Each row was made from one path, in order. Every step used is in the known rows, and no mark comes twice. Write each row's path.
In the rows, zero is written as 128.
Known rows
gofid-vidumud: [137 127 130 110 123 138 135 138 137 154 101 141 102 124 107 138 155 118
 145 137 136 125 133 109 130 121 140 149 121 112 138  93 163 100 123 131
 115 139 134 118 100 118 145 157  98 131 118 128 141]
sirurip-popuf-vidumud-noneki: [162 107 154 152 118 154 124 132 150 136 103 135 127 109 103 108 128 133
 124 116  89 136  82 108  79 116  90 149 117  88 106  87 147  85 117 125
 161 123 121 120  99  97 138 168 151 123 121  96 129]
nutoka-rator: [140 112 128 114 124 141 107 141 107 169  83 127 148 158 114 132 147 130
 128 128 124 143 157  76 104 113 119 156 124 115 145 131 164 120 127 115
 115 142 139 118 125 104 143 154 129 154 109 111 123]
sirurip-popuf-vidumud: [165 116 151 133 105 127 121 138 125 151 119 132 145 120 108 107 152 129
 130 112 111 126  74 143  96 120 112 146 120  95 111  85 141  56 117 119
 146 119 125 119 103 108 134 175 121 126 117 112 122]
gofid-vidumud-noneki-sirurip-popuf-nutoka-rator: [142  69 162 130 148 182 140 150 115 142  54 114 182 101  68 108 142 103
 125 110 142 129 143   4  59 155 122 172 128  76 144  63 142  37 108 101
 122 128 134 131 106 100 137 167 150 128  95  88 121]
popuf-nutoka: [142  94 137 114 125 135 124 136  65 157 131 142 151 133 130 108 140 117
 132 122 146 128 149 108 110 117 110 149 127 111 134 100 126  99 127 104
 121 116 122 114 116  97 127 145 125 136 121 125 116]
popuf-sirurip-nutoka-noneki-vidumud-gofid: [146  53 160 161 144 146 156 106 205 150 119  99 140 135 109 113 146 118
 111 122 127 159  76 177  95 139  50 135 108 139 150 118 114 107 108 110
 132 115 123 115 142  92 134 135  98 123 118  93 100]
pema-sirurip-popuf-nutoka-noneki: [146  97 154 107  94 116 148 132  90 160  95 127 102 122 115 136 136 123
 117 120 115 142 134  96  75 145  97 157 114 134 132  53 113  60 112  87
 150 120 110 106 114 101 142 168 134 118 129  76 125]
sirurip-popuf: [147 130 145 109 106 119 121 135 112 157 123 142 150 132 116 126 143 127
 129 112 102 142 118 140 111 123 104 145 118 119 125 108 148  86 122 113
 145 128 126 117  95 121 133 163 118 128 121 102  98]
melur-sirurip-popuf: [133 143 139 109 115 133 116 127 107 160 129 157 127 145 113 148 148 133
 128 112 116 158 109 136 128 109 134 152 108 127 115 108 151 109 121 108
 148 140 130 120  91 133 151 157  96 123 138  86  94]
gofid-vidumud-noneki-porim: [139 124 138 115 151 164 136 142 156 139 104 117  72  97  93 148 132 132
 137 137 106 144 102 101 138 102 126 144 114  87 153 106 135 134 123 120
 127 125 140 121  90 108 141 148 127 133 116 109 141]
gofid-vidumud-noneki: [135 119 135 128 133 164 138 132 162 139  89 143  83 114 102 139 132 121
 141 141 113 135 136  72 116 119 119 152 118 104 131  97 167 128 127 140
 131 137 132 117  94 111 147 148 130 130 120 113 153]
nutoka-popuf: [142 122 141  96 119 117 115 138 126 173  91 135 127 143 129 147 145 132
 125 130 103 122 130  93 121 122 104 148 124 149 132 104 152 108 119 124
 136 120 112 128 113  97 129 166 122 147  97 132 133]
melur-sirurip-popuf-nutoka-noneki-vidumud: [138  84 156 137 129 150 131 124  96 151 101 129 116 114 116 134 144 124
 110 114 134 135 109 118 101 134 109 153 110 118 132  93 137  71  94  89
 154 117 118 122 126 112 163 182  88 130 139  93  86]
popuf-vidumud: [161 105 133 132 121 141 115 139 126 152 119 127 116 129 117 104 152 131
 132 126 125 127  88 136 100 105 126 146 118  97 120 100 141  98 125 124
 129 125 123 121 118  99 137 152 117 132 115 130 142]
pema-noneki-nutoka-sirurip-popuf-vidumud-gofid: [128  71 158 156 119 155 112 127 177 146  78  92  65 133  87  96 140 126
 125 121  88 170  84 162  81 118  45 161 110  67 120  11  97  97  85 107
 124 113 139 114 120  95 114 151 117 137 113 108 111]
nutoka-noneki-sirurip-popuf-vidumud-gofid: [166  87 159 127 121 166 123 137 152 146  87  87 132 111  84  97 142 131
 106 117  95 150  46 104  75 134  85 137 108 102 148  71 111  62  95 106
 125 107 123 130 123 101 119 167 131 111  84  95 129]
pema-sirurip-nutoka-popuf-vidumud: [153 105 157 123 105  91 149 132 170 165 113 121 112 134 112 107 168 112
 118 122 112 118  80 143  75 126  98 151 123 135 114  55 106  78 121 132
 149 132 106 123 119  89 123 153 129 131 118 125 152]
melur-sirurip: [132 136 122 106 125 142 111 129 107 163 130 152  92 157 120 155 148 132
 131 128 131 158 120 128 134  93 149 150 106 127 126 125 149 147 128 115
 131 156 133 118 107 125 155 138  93 130 139  98 117]
pema-sirurip-popuf: [160 136 151 100  90 100 135 129 133 160 111 150  97 142 108 134 149 121
 131 114 108 158 109 157 101 132 127 158 106 127 109  85 123  87 127 108
 159 151 125 113  91 127 139 145 123 116 130  88 118]
sirurip-popuf-nutoka-rator-noneki: [160 106 141 119 116 146 122 138  83 153  72  90 181 127  91 104 126 116
 127 105 140 147 153  84  71 140  93 174 137  99 147  85 142  49 111  98
 136 103 126 109  93  85 139 187 155 140 128  98 101]
sirurip-popuf-nutoka-rator-noneki-vidumud-gofid: [176  73 162 143 124 160 115 119 141 138  53  72 174 125  78  79 116 117
 119 106 154 157 112 158  80 147  79 168 132  87 151 109 119  52  89 108
 139 101 135 116  96  83 132 178 151 143 111 117  88]
vidumud-noneki: [144 110 134 126 134 158 121 129 144 145 110 141 102 134 121 133 124 129
 129 131  97 154 133  86 106 102  98 147 112 113 125 125 155 153 136 126
 141 144 125 117 107 106 139 133 143 134 123 101 132]
popuf-nutoka-sirurip: [150  80 139 123 141 152 119 135  84 165 114 146 138 140 127 122 132 113
 132 119 127 144 163  84 116 122  79 152 122 120 115  84 118  99 109  91
 119 135 119 116 130  84 123 136 101 146 146 130 108]
pema-sirurip: [150 127 136 100 104 111 126 131 139 162 114 143  66 152 119 137 151 119
 134 131 127 159 123 140 105 116 135 157 104 127 120 107 122 125 140 115
 138 166 126 112 106 118 142 120 119 121 130 101 137]
rator-noneki-volavo: [136 112 123 110 156 142 118 134 156 149 128  78  94 140 110 129 119 100
 135 124 120 136 101 132  93 119 111 160 114  87 152 154 139  87 136 112
 129 141 136 106  94  96 154 153 124 134 136 109 152]
popuf-vidumud-gofid: [167  99 144 130 116 153 110 127 143 148 110 124 124 137 108  96 137 137
 129 128 126 147  70 162 113 103 101 137 118  99 128 105 124 115 112 129
 122 117 130 120 110  97 120 141 135 130  96 135 148]
noneki-sirurip-popuf-vidumud-gofid: [176  94 161 126 121 151 115 136 151 142 109 107 160 119  81  78 150 125
 119 103 117 154  39 155  87 129 111 141 111  86 128  85 103  58 104 109
 125 122 130 134 104 111 112 147 130 109  82 112 122]
rator-noneki: [161 136 119 109 123 141 121 131 142 149 109  99  96 133 111 127 125 116
 137 127 124 160 125 126 104 109 108 157 117 114 143 114 144 119 130 126
 133 133 123 108  91 103 142 148 121 129 138 113 123]
nutoka-rator-noneki-porim: [157 131 122 100 147 150 110 147 130 157  85  62 104 131  88 140 132 130
 129 123 123 173 114 109 111 101 115 163 121  95 172 133 126 120 118 104
 121 126 143 114  96  89 145 166 136 154 126 110 114]
pema-noneki-sirurip-nutoka-popuf-vidumud: [132  99 148 131 138 120 145 151 175 156 111  72  92 128 100  92 166  86
 117 113 110 128  75  85  34 120  99 154 121  94 129  19 111  87 127 139
 126 120 113 132 136  97 101 157 120 122 100 116 125]
melur-sirurip-popuf-nutoka: [138 112 147 115 117 137 121 130  56 157 137 159 153 136 117 130 145 126
 127 104 143 144 127 127 114 121 125 155 120 119 115  88 131  89 113  90
 142 122 123 118  97 114 145 162 114 122 137  89  93]
popuf-sirurip-nutoka: [138  95 141 135 135 119 150 126 148 161 163 137 170 147 116 122 161 109
 133 109 135 150 108 149 102 126  89 146 117 136 126 112 123 101 142 107
 131 135 119 110 121 100 134 122 100 118 138  86 100]

Write each row's path
[132 117 146 109 120 101 142 133 134 167 124 128 169 139 130 120 156 116
 120 122  97 116 133 121 106 123  74 139 133 149 137  99 144 104 122 135
 135 118 109 126 114 101 115 164 119 143 115 131 114]
sirurip-nutoka-popuf
[137 107 152 137 158 151 135 135 154 149 133 104 107 111  98 135 146 139
 110 121  94 138  52 119 116  88  91 142 119 114 132  88 112 133 108 119
 156 113 113 134 110  83 133 163 136 141 127 105 128]
melur-sirurip-nutoka-popuf-vidumud-noneki-porim
[150  94 161 141 118 117 154 126 194 151  98 119  88 126 105 112 144 116
 114 129  92 127  84 113  59 120  74 156 117 129 106  61 114 108 123 136
 166 138 100 123 115  82 124 149 161 128 121 109 163]
pema-sirurip-nutoka-popuf-vidumud-noneki
[159  94 153 131 133 142 111 116 176 144 103 123 113 140 114 102 133 126
 124 130 128 154  89 194 128 116 107 139 110 105 135 149 127 131 110 129
 127 133 138 125 114 116 125 134 109 136 104 142 109]
noneki-vidumud-gofid
[154 106 158 105  93 103 140 131  84 156 120 150 130 130 113 113 144 115
 130 108 137 143 128 144  84 139 119 160 118 115 112  69 103  63 123  94
 153 135 117 110  93 110 131 146 136 115 129  91 114]
pema-sirurip-popuf-nutoka
[153  83 148 133 130 158 123 116 174 148  74 104  84 129 121 121 128 134
 112 140 109 151  95 153 118 121  78 134 105 126 157 134 139 129  99 124
 127 117 130 121 134 103 135 153 109 137 102 126 119]
nutoka-noneki-vidumud-gofid
[118  65 159 152 165 145 137 131 184 151 129  94 148 118 115 103 133 106
 113 123  80  89  68  95  68 123  57 148 128  91 130 115 133  71 120 127
 146 121 115 125 123  68 132 172 153 148 112 121 180]
sirurip-nutoka-popuf-vidumud-noneki-volavo
[120  74 132 142 175 145 140 132 180 163 132  55 182 156  87 128 137  90
 128 103 147 148 106 116  60 143  81 176 122  99 158 147 127  50 139  94
 124 140 141 103 116  68 161 146 127 137 145  74 137]
popuf-sirurip-nutoka-rator-noneki-volavo
[145  75 167 137 124 163 124 110 117 147  91 124 120 121 106 121 128 136
 106 117 136 154  91 152 116 132  91 145 109 122 138  98 122  88  81  92
 144 104 123 121 117 110 146 172 108 125 120  96  91]
melur-sirurip-popuf-nutoka-noneki-vidumud-gofid
[171 112 132 129 140 137 120 125 180 139  96  89  72 123 108 108 132 100
 133 126 133 154 100 162 102 121 115 159 110  97 140 139 141 102 124 132
 143 139 125 116 102 109 149 148  98 133 140 133 108]
rator-noneki-vidumud
[136  62 150 160 149 136 161 121 184 156 127 105 130 127 116 125 159 105
 116 118 128 141  91 142  87 141  74 145 109 138 146 116 130  93 121 104
 140 128 114 114 149  94 149 142  79 122 139  91  91]
popuf-sirurip-nutoka-noneki-vidumud
[130 111 137 115 106 110 165 125 150 160 114 117  78 138 119 138 151 109
 118 135  98 153 132 120  83 118  83 142 108 143 143  82 122 121 129 119
 138 145 117 104 126 110 135 142 113 118 146  86 131]
pema-sirurip-nutoka-noneki
[115 126 139 108 131 114 135 126 129 170 129 140 146 153 127 146 161 122
 118 120 109 135 121 117 129 109  99 146 121 158 128 102 145 125 117 125
 137 134 114 127 111 110 134 158  97 138 133 108 110]
melur-sirurip-nutoka-popuf
[165  67 150 161 154 156 140 110 231 147  87  64 164 148  75  96 138 107
 120 110 162 182  88 190  79 140  70 166 120 111 152 134 118  96 115 117
 131 129 135 110 117  79 140 133 123 134 126  98  91]
popuf-sirurip-nutoka-rator-noneki-vidumud-gofid
[149 109 151 122 138 158 127 139 148 141 106 128 135 115  92 115 134 114
 120 108  90 157 100  80  80 131 104 151 105 101 124 103 134  97 129 104
 147 147 127 132  98 125 125 135 137 112 111  78 100]
vidumud-noneki-sirurip-popuf
[149 118 147 151 124 169 120 124 142 139 112 149  94 124  97 129 134 137
 123 115 106 153  68 114  99 101 115 157 106  95  96  88 148 111 116 115
 166 139 124 123  98 108 158 161 135 119 138  78 127]
melur-sirurip-popuf-vidumud-noneki
[144  90 155 152 133 140 144 131 174 147 105 115 145 115 116 102 143 122
 115 128  84 112  93  98  77 115  58 144 132 122 121  84 145 107 119 143
 151 112 105 128 120  76 119 169 153 138 114 121 147]
sirurip-nutoka-popuf-vidumud-noneki
[157  77 142 163 160 141 144 122 208 153  97  71 156 141  84 103 150  92
 125 107 160 163 106 155  68 142  92 175 119 110 146 141 132  75 125 113
 139 138 129 111 126  81 158 140 104 136 148  93  88]
popuf-sirurip-nutoka-rator-noneki-vidumud
[152  75 144 155 157 158 145 140 171 131 140 105 139 109  92  74 154  96
 117 117 109 139  73 100  56 109  86 142 111  78 129  99 114 107 132 125
 133 146 119 129 123 102 112 124 133 112 120 105 130]
popuf-vidumud-noneki-sirurip-nutoka
[171 102 153 124 125 140 117 149 132 150 121 113 148 113  91  89 161 109
 122 103 119 132  55 114  76 131 135 148 111  77 122  83 117  37 118 106
 132 132 125 134 110 112 126 156 106 111 104 108 109]
noneki-sirurip-popuf-vidumud
[157  90 148 127 128 150 130 150 130 151  98  91 122 104  94 109 155 118
 111 115  98 135  61  76  64 135 103 145 107  97 142  70 128  43 106 100
 134 118 117 131 128 104 135 177 112 112 104  94 125]
nutoka-noneki-sirurip-popuf-vidumud
[148 102 151 116 109 124 127 134  62 154 126 145 183 121 121 108 140 117
 131 105 131 127 135 122 100 135 101 149 130 110 124  89 131  60 117  98
 138 109 120 115 100 105 128 169 129 126 117 106  93]
sirurip-popuf-nutoka
[150  98 146 110 135 126 121 133 149 179 105 136 137 151 123 160 151 138
 128 118 124 133 105  92 117 143 106 158 120 166 121  98 138  85 130 102
 142 119 107 128 124  81 146 146 116 134 100 102 132]
nutoka-popuf-sirurip
[120  96 152 154 157 173 114 129 155 142 136 125 103 126  95 130 125 119
 119 112 103 129  45 121  86 111 118 160 101  68 106 126 140  76 118 103
 160 148 136 122 100 100 167 166 134 125 133  75 158]
melur-sirurip-popuf-vidumud-noneki-volavo
[169 120 155 126  88 109 131 132 146 154 111 134  91 129  97 112 156 124
 130 113 118 141  68 166  75 127 130 158 108 103 100  64 113  55 120 114
 163 145 121 114  97 112 143 151 130 113 129  98 135]
pema-sirurip-popuf-vidumud
[150 114 149 121 123 132 117 134 134 168 103 148 134 136 111 139 135 120
 129 111  88 155 131 111 122 131  79 151 113 127 104  92 139  81 110  98
 145 138 126 118 112 108 129 153  93 139 147 107  89]
nutoka-sirurip-popuf
[ 84  96 130 122 162 142 143 127 127 162 160 105 119 147 126 150 145 105
 113 128 101 130 105 110 100 108  90 142 107 116 161 142 142 117 126  99
 124 145 134 111 131 108 157 163  91 134 154  82 140]
melur-sirurip-nutoka-noneki-volavo
[147  95 152 133 126 109 139 136 149 162 119 114 165 126 119 103 164 119
 121 121 105 104  91 129  92 118  79 141 135 124 128  76 133  85 116 136
 132 109 104 128 122  82 115 177 123 141 113 143 136]
sirurip-nutoka-popuf-vidumud
[153 115 125 113 151 133 147 140 158 141 141  73 135 125  92  89 149  76
 125 112 123 164 109 130  71 119  98 151 113 101 155 106 112  95 135 120
 121 143 120 117 100 115 114 127 106 110 142 105  96]
rator-noneki-sirurip-nutoka
[151  87 161 124 144 169 150 145 121 132  93 127 151  90  77 103 140  96
 130 110 134 126 119  52  79 150 124 158 121  81 130  53 127  42 113 102
 130 124 122 128  93 110 131 152 136 108 102  94 119]
gofid-vidumud-noneki-sirurip-popuf-nutoka
[110  62 137 116 155 153 130 139  77 162 127 100 136 126 133 131 124 112
 118 128 119 103 125  70  79 133  83 145 122 103 165 128 130  61 120  84
 113 115 124 110 135  78 149 173 128 142 116 108 163]
popuf-nutoka-noneki-volavo
[140  63 157 124 117 137 104 129 147 156  78 106 133 137 108  98 157 150
 114 138 111 114  76 145 112 119  75 147 123 105 152  78 111  90  87 116
 114  98 119 133 120  78 121 166 142 152  57 155 162]
noneki-nutoka-popuf-vidumud-gofid
[114  71 155 116 140 143 135 137  73 160 129 101 167 114 124 127 126 108
 117 114 108 105 115  84  73 148  80 148 123  99 156 106 134  24 110  75
 133 101 127 111 119  86 145 195 134 135 119  89 141]
sirurip-popuf-nutoka-noneki-volavo
[167 121 123 101 145 150 122 145 148 146 114  80  94 130  93 111 138  95
 131 120 130 165 104  94  88 122 127 160 108 103 151 109 122  95 135 114
 121 144 125 121 101 114 136 133 108 114 124 103 116]
rator-noneki-sirurip
[131  97 154 119 156 146 165 141 191 144  86 110 140 105  87 121 156  94
 121 128 100 115 115  43  85 142  93 150 124 119 145  66 140  88 121 137
 126 129 113 138 108 107 118 153 121 124  98 113 137]
gofid-vidumud-noneki-sirurip-nutoka-popuf
[129 101 151 149 141 150 137 124 161 151 111 128 122 130 109 128 148 125
 111 125  96 128  86  91  97 101  83 151 120 129 112  85 144 128 114 138
 155 126 107 130 116  88 136 163 134 133 129 104 143]
melur-sirurip-nutoka-popuf-vidumud-noneki
[109  94 137 128 166 170 137 134 172 140 105 117  90 119 102 142 123 106
 139 138 112 110 109  78 100 125 120 156 115  74 143 135 161  93 133 123
 122 144 142 115  99 103 159 150 129 134 114 109 188]
gofid-vidumud-noneki-volavo
[135 113 135 136 129 132 118 130 180 147 101 106  31 137 120 118 142  98
 135 127 125 154 116 144  80 111 125 158 108  87 128  92 146 140 132 139
 137 141 138 115 126 121 135 141  97 133 126 115 100]
pema-noneki-vidumud
[107 117 125 120 129 141 146 125 115 160 132 128 115 142 125 153 153 119
 116 132 104 155 131 111 114  98  89 139 109 144 151 107 149 146 120 118
 128 131 121 112 126 116 147 159  90 128 154  85 108]
melur-sirurip-nutoka-noneki
[113  64 151 135 154 159 136 130 186 155  69 126 104 125  93 162 157 134
 130 137 121 115 110  50 117 151  93 174 117 126 145  66 139  84 109 103
 129 117 112 127 115  78 164 149 128 140  79 100 161]
gofid-vidumud-noneki-nutoka-popuf-sirurip
[155 115 137 102 149 121 144 141 170 154 113  68 144 125  97 104 149  87
 118 113 111 144 109  92  78 134  84 155 123 131 153  96 117  78 127 124
 127 126 106 130 103 100 112 152 114 124 121 118 107]
rator-noneki-sirurip-nutoka-popuf
[161  82 153 133 156 166 115 147 172 150  85 103 105 114  98 112 141 122
 112 122  97 121  69  38  73 127 106 155 114 109 123  80 126  90 121 122
 140 130 105 145 128  82 127 150 149 129  82 122 159]
nutoka-popuf-vidumud-noneki-sirurip
[142  98 128 102 145 154 127 147 123 159 102 105 101 126 117 136 149 115
 116 131 103 150 116  47  92 123 109 143 101 124 158 106 136 107 126 104
 113 133 121 127 138 112 133 144 103 119 106 100 128]
nutoka-noneki-sirurip
[134 102 118 114 132 136 116 132 137 144 105  87  98 131 108 116 146 116
 134 135 122 154 128 130 105 108  92 162 114  92 166 113 131 113 119 112
 122 133 127 108  98 104 144 146 117 137 121 119 121]
rator-noneki-nutoka
